Known rows, with every step that occurs
minag/vogek/rumaf/fopur/gute: [ 18  31  29 -26 -23 -37   4 -45  36  38 -26  27  30 -40 -20 -19 -36  13
  23  57 -22   9]
minag/vogek/mabup: [-17  30  76 -28   6 -39 -47 -41  -8  61 -50  26  -3 -54  34   1 -23  19
   6  27 -38  -9]
fipi/minag/fopur/mabup: [-20  26  28 -50 -13 -27 -45 -14  39 -31  -4  72  21 -79  30  -6 -32  50
 -12  41  -3 -34]
gute/fopur/mabup/vogek: [ 34  19  82 -66 -37 -50 -71 -62  -6  22 -31  37   9 -40  39   8 -52   5
  21  75  11 -38]
fopur/mabup/vogek/minag/fipi: [-17  46  32 -68 -18 -29 -40 -87  -8  64 -38  32  13 -45  36  -9 -39  22
 -19  56 -16 -29]
moved/rumaf/vogek: [ 21  56  57 -41 -62 -33  -9   1  50  42 -41   7  32  -9  21  -2 -55  34
  -8  14 -16  -7]
rumaf/fopur/mabup/vogek/minag: [ 32  36  58 -28 -51 -46 -44 -77 -12  61 -14  26  15 -31  18 -20 -52  25
  -5  65 -21 -56]
minag/vogek/rumaf: [-25  -1  68 -17  21 -30 -32 -50   1  49 -29  35   0  -7  15  -8  -9  25
  -3  20 -16   9]
fipi/rumaf/fopur/gute: [ 11  72  -3 -26 -42 -10  13  -5  46   8 -21  28  32 -49   0 -22 -47   6
  45  53 -24  18]
minag/fopur: [ -2  47  47 -49   3 -22 -41 -51  39  -1 -47  54 -18 -51  -6  -4 -28  35
 -33  25  -8 -27]
fipi/minag: [-20  35  53 -12  -8   7  12  18   5   2  16  27  26 -31  42  14 -30  11
   9 -17 -25  22]
gute/fopur/mabup/vogek/rumaf: [  7  -6  80 -30  -6 -48 -71 -86 -15  45 -18  37   8  -9  21   0 -24  10
  32  87   6 -40]
mabup/vogek/minag/fipi/rumaf: [-47  82  26 -37 -22   7 -19 -43 -22  48 -33  42   9 -19  59 -26 -24  10
   9  43 -38  -1]
moved/rumaf: [ -9  48  31 -32 -41 -18 -19   5  27  11 -39  25  32 -16  17  11 -43  23
  16  41 -10   4]
rumaf/fopur: [ 31  58  44 -27 -15 -21  10 -54  38  25 -22  15  -1 -29  -2 -25 -40  14
  -4  13 -27  -4]
vogek/minag/fipi/rumaf: [-65  77   1 -23  -5  17  -9 -33  -4  29 -28  43   4 -24  51 -31 -17  19
  10  29 -37   9]
minag/fipi/rumaf/fopur/mabup: [-20  62  -6 -52 -19 -18 -19 -38  45  -3 -16  52  21 -63  42 -46 -35  35
  15  56 -19 -12]
vogek/mabup/fopur/gute: [ 32  47  37 -45 -21 -34 -28 -47  25  44 -34  12  19 -70 -23  27 -57  18
  37  72 -18 -11]
vogek/minag/fipi/rumaf/fopur/gute: [ -8  80 -14 -26 -42  -7  19 -37  29  29 -26  32  33 -50   2 -35 -41  10
  31  64 -37   5]
fipi/rumaf/fopur/mabup: [ -5  53   4 -34 -26 -23 -25 -20  45 -10  -7  47  20 -56  34 -41 -40  35
  24  52 -15 -15]
vogek/mabup: [-11  37  52 -16   9 -27 -47 -44   6  54 -36  13  -5 -48  19  10 -25  14
  27  35 -27 -18]
moved/minag: [ -7   9  54 -28 -13 -18   6  13  16   9  -4   5  19 -48   4 -21 -68  16
  12  18 -16 -13]

Rows
[ 30  57  58 -63 -52 -38 -45 -40   7  31 -19  40  25 -42  46 -21 -54  14
  16  69 -15 -29] | fipi/rumaf/fopur/mabup/vogek
[  2   2  64 -40  -6 -45 -69 -66  -2  56 -14  33  17 -14  22   5 -28  19
  19  72   5 -29] | fopur/mabup/vogek/rumaf
[ 29  42  53 -52 -24 -41 -27 -44  16  48 -42  21  20 -74 -13  22 -56  22
  24  67 -25  -5] | minag/vogek/mabup/fopur/gute
[ 47  55  96 -42 -16 -42 -31 -77  14  76 -33   0  -8 -42  -2  10 -53  35
  -4  34 -36 -39] | rumaf/vogek/mabup/fopur
[ 13  77  31 -59 -35 -26 -13 -46  28  58 -40  18  27 -67   2   4 -54  23
  31  72 -34  -8] | minag/fipi/rumaf/vogek/mabup/fopur/gute
[ -8  57  42   6 -42 -12 -15 -26  10  57 -16  17   4  -5  28 -30 -37  34
  -2   8 -35 -22] | fipi/rumaf/vogek/minag
[  3  28  29 -45 -30 -49 -64 -56  48  12 -27  56   5 -67   8 -24 -41  65
 -31  54  -2 -67] | rumaf/vogek/minag/fopur/mabup
[ -5  83 -13 -44 -34  -6  20 -23  45  15 -31  33  33 -55   6 -27 -43   5
  35  57 -29  22] | minag/fipi/rumaf/fopur/gute
[ 44  50  65 -71 -69 -54 -45 -43  12  36 -30  33  41 -38  31  -8 -63  20
   8  83 -10 -38] | moved/rumaf/fopur/mabup/vogek
[  0  30  78   0  -6 -26  19 -55   1  41   0  34  17 -10  14 -38 -15  19
  -4  17 -48  -1] | fipi/minag/vogek/rumaf/fopur
[ 39  45  27 -57 -25 -25 -12 -32  42  21 -28  14  20 -59 -26  28 -64  19
  22  51  -3   7] | mabup/fopur/gute
[-17  57  32 -46 -13 -18  -4 -77  21  72 -41  13   3 -27  23 -19 -35  30
 -34   9 -29 -14] | rumaf/vogek/minag/fipi
[ -9  10  78 -35 -11 -40 -60 -61 -12  37  -2  56  25 -25  27  -1 -19  27
   5  74  -8 -43] | fipi/minag/fopur/mabup/vogek/rumaf
[ 48  42  68 -72 -47 -52 -47 -57  14  40 -23  28  22 -46  29  -8 -59  15
   1  63  -7 -35] | rumaf/fopur/mabup/vogek
[ -7  27  60 -44 -10 -26 -19 -22  26  -9 -28  44   1 -66 -14 -28 -52  36
 -25  37 -17 -47] | moved/minag/fopur
[ 18  36  77 -76 -41 -43 -61 -34   1  14 -17  60  27 -60  42   8 -48  26
 -14  61  -4 -44] | fipi/minag/fopur/mabup/vogek
[ 11  45  72 -24 -14 -40 -39 -44  24  78 -40   0   0 -41  22   0 -36  23
  10  20 -32 -28] | rumaf/vogek/mabup
[ 20  18  69 -23 -42 -45 -63 -81 -28  46 -20  32   5 -26  25  -6 -46  17
  11  74  -8 -58] | gute/fopur/mabup/vogek/minag
[ 36  42  80 -21 -17 -37 -12 -91   3  66 -18  17   7   0  -1 -26 -30   6
   6  52 -29 -25] | mabup/vogek/rumaf/fopur
[ 15  67  49 -81 -44 -35 -38 -57   5  38 -28  43  27 -47  53 -26 -49  13
   6  73 -18 -25] | minag/fipi/rumaf/fopur/mabup/vogek
[  1   4  33 -38  -7 -37 -58 -49  30 -21 -22  44  -1 -55  26  -4 -38  24
  31  59  17 -26] | gute/fopur/mabup
[ 10  48  50  -3 -63 -31 -14 -30  17  64 -28   9  23  -1  10 -14 -49  40
 -11  26 -29 -34] | moved/rumaf/vogek/minag
[  7  17  79  -8  -7 -37  15 -58   6  45 -10  23  13 -20  -5 -56 -34  22
  -3  36 -43 -18] | moved/minag/vogek/rumaf/fopur
[ 47  52  50 -49 -36 -42 -23 -45  36  59 -35   4  23 -65 -21  21 -64  24
  26  63 -21 -17] | rumaf/vogek/mabup/fopur/gute
[-28  31  87 -13  -1 -27 -25 -14 -25  50 -21  32  15 -53  51   4 -19  17
  10  15 -51  -2] | fipi/minag/vogek/mabup
[  0  63  12 -28 -51 -24 -24 -24  41  21 -36  49  20 -55 -11 -19 -42  35
   3  60 -20 -28] | fipi/rumaf/vogek/minag/fopur/gute
[ 19  43  62 -40 -29 -31 -10 -23   2  39 -19  26  35 -73   1  24 -51  20
  28  57 -35   0] | fipi/minag/vogek/mabup/fopur/gute
[-23  50   2 -49 -27 -21  -4 -20  36  -7  -3  46  32 -72  37 -61 -52  35
  20  64 -25 -24] | moved/minag/fipi/rumaf/fopur/mabup
[-16  43  19 -37 -35 -36 -62 -39  39   3 -23  68   8 -63  24 -36 -35  65
 -16  59 -11 -61] | fipi/rumaf/vogek/minag/fopur/mabup
